Each row was made from one path, in order. Every step used is in the known rows, and no mark comes twice. Write each row's path.
Known rows:
zuka, teveko, tibe, kobuv, zapur, sulogoz: [.06 .05 -.09 .17 .05 -.07 -.42 .25 .03 -.16 .15 -.01 .01 .17 -.28 -.27 -.02 .03 .25 -.23 .31 -.08 -.11 .14 .06]
zuka, teveko, zapur, kobuv: [-.10 -.06 -.18 .19 -.23 .18 -.45 .28 -.12 .12 -.13 .13 -.07 .02 .00 -.08 -.31 -.22 .15 -.22 .10 -.13 -.01 -.02 .13]
tibe, vaval, sulogoz: [-.14 .10 .01 .04 .01 .45 -.36 .09 -.12 .00 -.05 -.22 .23 -.13 -.17 -.14 -.09 .10 .02 -.31 .06 .02 -.02 -.17 .29]
kobuv, tibe, sulogoz: [-.08 .00 .02 -.09 .03 .14 -.21 .21 -.16 -.08 -.03 -.17 .02 -.22 -.07 -.24 -.05 .03 -.04 -.12 .29 .11 -.02 -.12 .36]
zapur, sulogoz: [.00 .01 .13 .17 .00 .05 -.11 .03 .23 -.15 .12 -.08 .10 .15 -.15 -.23 -.09 -.07 -.08 -.12 -.17 -.01 .03 -.09 -.04]
sulogoz, zapur, kobuv, tibe, vaval: [-.24 .01 -.08 .07 .10 .40 -.54 .23 -.14 -.27 -.02 -.08 .24 -.10 -.16 -.29 -.20 .02 .04 -.41 .36 -.02 -.05 -.07 .36]
tibe, kobuv, zapur, sulogoz: [.15 .08 -.02 .05 .06 -.03 -.37 .22 .13 -.21 .13 -.33 .00 .18 -.18 -.22 .09 -.06 .16 -.29 .05 -.04 -.11 .03 .06]
teveko, zapur: [-.07 -.08 .01 .12 -.17 .04 .01 -.04 -.08 .02 -.18 .05 -.21 .01 .02 .03 -.11 -.12 .15 .00 -.01 -.07 .10 .03 .02]
tibe, sulogoz: [.00 .07 .01 -.03 -.01 .17 -.15 .06 -.13 .04 .01 -.15 .10 -.12 -.08 -.25 -.10 .02 -.08 -.14 .18 .03 -.04 -.12 .10]
kobuv, tibe, vaval, sulogoz: [-.20 .05 .03 -.02 .04 .44 -.47 .23 -.15 -.10 -.10 -.19 .16 -.25 -.18 -.10 -.04 .15 .03 -.27 .20 .11 .01 -.22 .56]
zuka, teveko, tibe, vaval, sulogoz, zapur: [-.32 .11 -.06 .18 .14 .43 -.45 .06 -.23 -.13 .03 .06 .43 .00 -.36 -.39 -.20 .24 -.02 -.34 .43 .06 -.03 .04 .16]
tibe, sulogoz, zapur: [-.10 .08 .03 .02 .11 .18 -.20 .03 -.14 -.12 .09 -.20 .27 .03 -.16 -.43 -.10 .05 -.23 -.21 .26 .08 -.05 .02 -.02]
vaval, tibe, sulogoz, zapur: [-.03 .19 .00 .04 -.05 .26 -.48 -.01 -.22 -.18 .05 -.36 .36 .04 -.19 -.35 -.14 .05 -.18 -.30 .36 .02 -.11 -.09 .05]
kobuv, tibe, sulogoz, zapur, vaval: [-.19 -.04 .11 -.03 .11 .13 -.33 .35 -.02 -.42 -.04 -.36 .23 .00 -.18 -.56 -.22 .08 -.26 -.32 .25 .16 -.02 -.04 .19]
teveko, zapur, vaval, tibe: [-.06 -.06 .03 .18 -.38 .09 -.36 .10 -.01 -.25 -.26 -.25 -.08 .14 -.10 -.04 -.28 -.09 .19 -.24 -.11 -.14 .04 -.09 .03]
tibe, vaval, sulogoz, zapur, kobuv: [-.27 .14 -.08 .17 .15 .57 -.65 .18 -.18 -.09 .03 -.25 .41 -.01 -.31 -.42 -.25 .07 -.10 -.58 .22 .03 -.09 -.13 .25]
zuka, teveko, tibe, kobuv: [.04 .05 -.14 -.03 -.05 -.02 -.22 .03 -.20 .03 .00 .20 -.11 .00 -.19 -.10 -.02 .18 .17 -.02 .22 .01 -.06 .08 .19]
zapur, kobuv, tibe, vaval, sulogoz: [-.27 .05 -.09 .08 .05 .53 -.68 .34 -.22 -.04 -.09 -.21 .18 -.24 -.24 -.23 -.16 .05 .11 -.47 .21 .06 -.03 -.27 .63]
zuka, teveko: [.02 .01 -.11 -.03 -.07 .03 -.22 .20 .02 .06 .04 .10 .12 .01 .05 .00 -.09 .01 -.09 -.03 .11 .01 -.06 .01 .08]
sulogoz, zapur, kobuv: [-.13 .03 -.07 .13 .13 .11 -.26 .09 -.07 -.08 .05 -.06 .19 .14 -.12 -.29 -.18 -.04 -.09 -.24 .15 -.01 -.06 .05 -.05]
sulogoz, zapur, vaval: [-.10 -.03 .07 .07 .06 -.03 -.08 .12 .15 -.34 -.01 -.20 .20 .22 -.10 -.36 -.20 .03 -.22 -.21 -.02 .06 .00 .10 -.17]
tibe, vaval, sulogoz, zapur: [-.22 .13 .02 .08 .12 .45 -.41 .06 -.13 -.15 .01 -.27 .39 .01 -.22 -.33 -.12 .13 -.15 -.38 .19 .09 -.03 -.06 .17]
vaval, tibe, kobuv, zapur, sulogoz: [.21 .16 -.02 .11 -.10 .04 -.65 .19 .05 -.27 .11 -.46 .11 .20 -.24 -.14 .06 -.02 .20 -.38 .13 -.08 -.16 -.04 .14]
zapur, kobuv, tibe, vaval: [-.17 -.02 -.11 .05 -.04 .36 -.51 .27 -.12 -.12 -.08 -.03 .08 -.25 -.13 -.09 -.15 -.01 .19 -.35 .25 -.10 -.06 -.18 .46]

Write each row's path:
[-.05 .06 .04 .11 -.10 .06 -.39 .07 .05 -.41 -.02 -.34 .30 .23 -.17 -.27 -.22 .05 -.14 -.31 .03 .01 -.05 .00 -.10]
sulogoz, zapur, vaval, tibe
[-.10 -.01 -.08 .10 .00 -.05 -.03 .01 -.09 .03 .02 .30 .03 .00 -.15 -.06 -.11 .09 .13 .05 .26 -.03 .03 .10 -.01]
zuka, teveko, tibe
[-.20 -.06 -.06 .13 -.10 .30 -.44 .30 -.32 .01 -.19 -.12 -.16 -.20 -.13 -.28 -.28 -.17 .19 -.30 .29 -.02 .04 -.17 .44]
teveko, zapur, kobuv, tibe, sulogoz
[.16 .09 -.04 -.05 -.27 .02 -.54 .13 -.04 -.27 -.11 -.42 .00 .12 -.21 -.10 -.09 .15 .08 -.28 -.13 .01 -.12 -.14 .21]
zapur, vaval, tibe, kobuv
[.05 .08 -.07 .11 -.11 .11 -.57 .37 .00 -.30 -.01 -.62 .25 .05 -.17 -.29 -.18 -.08 .10 -.48 .30 -.10 -.17 -.08 .05]
kobuv, zapur, vaval, tibe, sulogoz
[-.13 .09 -.07 .11 .14 .28 -.42 .12 -.20 -.06 .09 -.21 .28 .05 -.21 -.57 -.24 -.04 -.18 -.40 .28 .01 -.10 -.04 .05]
tibe, sulogoz, zapur, kobuv
[-.26 .08 -.07 .24 .21 .21 -.25 -.02 -.29 -.07 .07 -.02 .16 .02 -.38 -.60 -.28 .01 .00 -.34 .43 -.04 -.04 .04 .00]
teveko, tibe, sulogoz, zapur, kobuv
[-.10 .02 .06 .06 .06 .15 -.23 .17 .03 -.33 .00 -.35 .31 .13 -.20 -.59 -.27 .04 -.28 -.36 .10 .05 -.05 -.01 -.06]
tibe, sulogoz, zapur, vaval
[-.12 .03 -.05 .11 .15 -.02 -.29 .25 -.07 -.23 -.09 -.39 -.07 .10 -.36 -.29 -.03 .20 .25 -.35 .18 .06 -.05 .11 .18]
teveko, tibe, kobuv, zapur, vaval, sulogoz
[-.14 .02 .07 .08 .01 .12 -.24 .22 .08 -.14 -.10 -.33 .15 .07 -.16 -.29 -.17 .10 -.16 -.26 -.18 .12 .03 -.12 .10]
zapur, vaval, sulogoz
[.13 .05 -.13 -.10 .06 -.08 -.22 .22 -.06 -.07 .02 -.24 -.11 .02 .01 .00 .18 .03 .21 -.16 .22 .01 -.15 .15 .12]
tibe, kobuv, zapur
[-.11 -.02 -.01 -.06 -.04 .28 -.28 .17 -.07 -.19 -.08 -.02 .06 -.25 -.04 -.02 -.04 .07 .17 -.17 .21 -.03 .00 -.11 .40]
kobuv, tibe, vaval
[.02 .09 .01 .06 -.22 .22 -.52 .18 -.05 -.25 -.06 -.45 .23 .00 -.21 -.31 -.25 .01 -.05 -.40 .04 -.06 -.09 -.22 .11]
zapur, vaval, tibe, sulogoz
[-.19 .10 .07 .06 .19 .18 -.22 .03 -.12 -.08 .04 -.21 .27 .10 -.16 -.30 -.05 .13 -.28 -.17 .12 .21 .01 .02 .05]
vaval, sulogoz, zapur
[.01 .06 -.06 -.01 .10 .06 -.48 .44 .02 -.18 -.07 -.60 .04 .11 -.19 -.25 .02 .11 .07 -.43 .03 .11 -.11 .01 .23]
tibe, kobuv, zapur, vaval, sulogoz
[.06 .03 -.21 .01 .05 -.13 -.29 .22 -.15 -.05 .03 .05 -.08 .02 -.14 -.06 .08 .09 .36 -.11 .48 -.02 -.14 .23 .12]
zuka, teveko, tibe, kobuv, zapur
[-.08 .19 -.10 .14 -.03 .35 -.71 .10 -.30 -.12 .07 -.36 .37 .05 -.29 -.46 -.29 -.03 -.07 -.49 .36 -.03 -.15 -.14 .12]
vaval, tibe, sulogoz, zapur, kobuv
[-.25 .07 -.10 .14 .00 .39 -.42 .10 -.20 .04 -.02 .11 .25 -.14 -.32 -.18 -.20 .20 .14 -.27 .32 .01 .00 -.08 .29]
zuka, teveko, tibe, vaval, sulogoz
[-.04 -.07 -.08 .08 -.24 .09 -.21 .16 -.05 .06 -.13 .15 -.09 .02 .08 .02 -.19 -.10 .08 .00 .09 -.05 .04 .03 .07]
zuka, teveko, zapur
[.06 .10 -.02 -.03 -.16 .04 -.57 .12 -.06 -.42 -.04 -.46 .17 .23 -.25 -.29 -.13 .17 -.06 -.38 .02 .07 -.12 .00 .09]
sulogoz, zapur, vaval, tibe, kobuv
[-.28 .07 .07 -.01 .17 .43 -.49 .21 -.20 -.25 -.03 -.24 .33 -.13 -.20 -.29 -.08 .18 -.10 -.32 .32 .19 .01 -.09 .44]
kobuv, tibe, vaval, sulogoz, zapur
[.21 .16 -.15 -.07 -.10 -.03 -.53 .16 -.16 -.12 -.01 -.40 .00 .04 -.09 .10 .14 .03 .29 -.27 .29 -.04 -.20 .04 .19]
vaval, tibe, kobuv, zapur
[.12 -.02 -.07 -.05 .02 -.12 -.30 .35 .11 -.27 -.05 -.42 -.06 .13 -.08 -.16 .04 .02 .19 -.29 .05 -.02 -.12 .11 .07]
tibe, kobuv, zapur, vaval
[-.11 .02 -.07 .02 .06 .26 -.45 .33 -.24 -.03 -.03 -.16 .04 -.22 -.15 -.33 -.18 -.04 .01 -.31 .29 .03 -.07 -.19 .45]
zapur, kobuv, tibe, sulogoz
[-.30 .04 .00 .10 .27 .25 -.50 .31 -.24 -.13 .00 -.22 .23 .00 -.19 -.37 -.15 .07 -.18 -.35 .28 .25 .00 -.07 .36]
vaval, sulogoz, zapur, kobuv, tibe
[-.01 -.04 -.07 .08 .08 -.20 -.12 .18 .01 -.28 -.08 -.23 -.17 .13 -.26 -.19 .01 .09 .37 -.21 .20 -.08 -.07 .21 .02]
teveko, tibe, kobuv, zapur, vaval
[-.18 .07 -.07 .12 .11 .12 -.22 .04 -.24 -.08 .09 .11 .29 .04 -.27 -.50 -.21 .11 -.15 -.17 .51 .07 -.03 .11 -.02]
zuka, teveko, tibe, sulogoz, zapur
[.01 .04 -.04 .02 .00 -.08 -.01 -.14 -.21 -.04 -.04 .10 -.23 .00 -.24 -.08 .07 .19 .25 .04 .12 .00 .01 .08 .14]
teveko, tibe, kobuv
[-.03 .03 -.07 .15 -.44 .29 -.74 .34 -.11 -.16 -.19 -.31 .15 .03 -.15 -.31 -.46 -.08 .04 -.42 .18 -.08 -.03 -.19 .20]
zuka, teveko, zapur, vaval, tibe, sulogoz
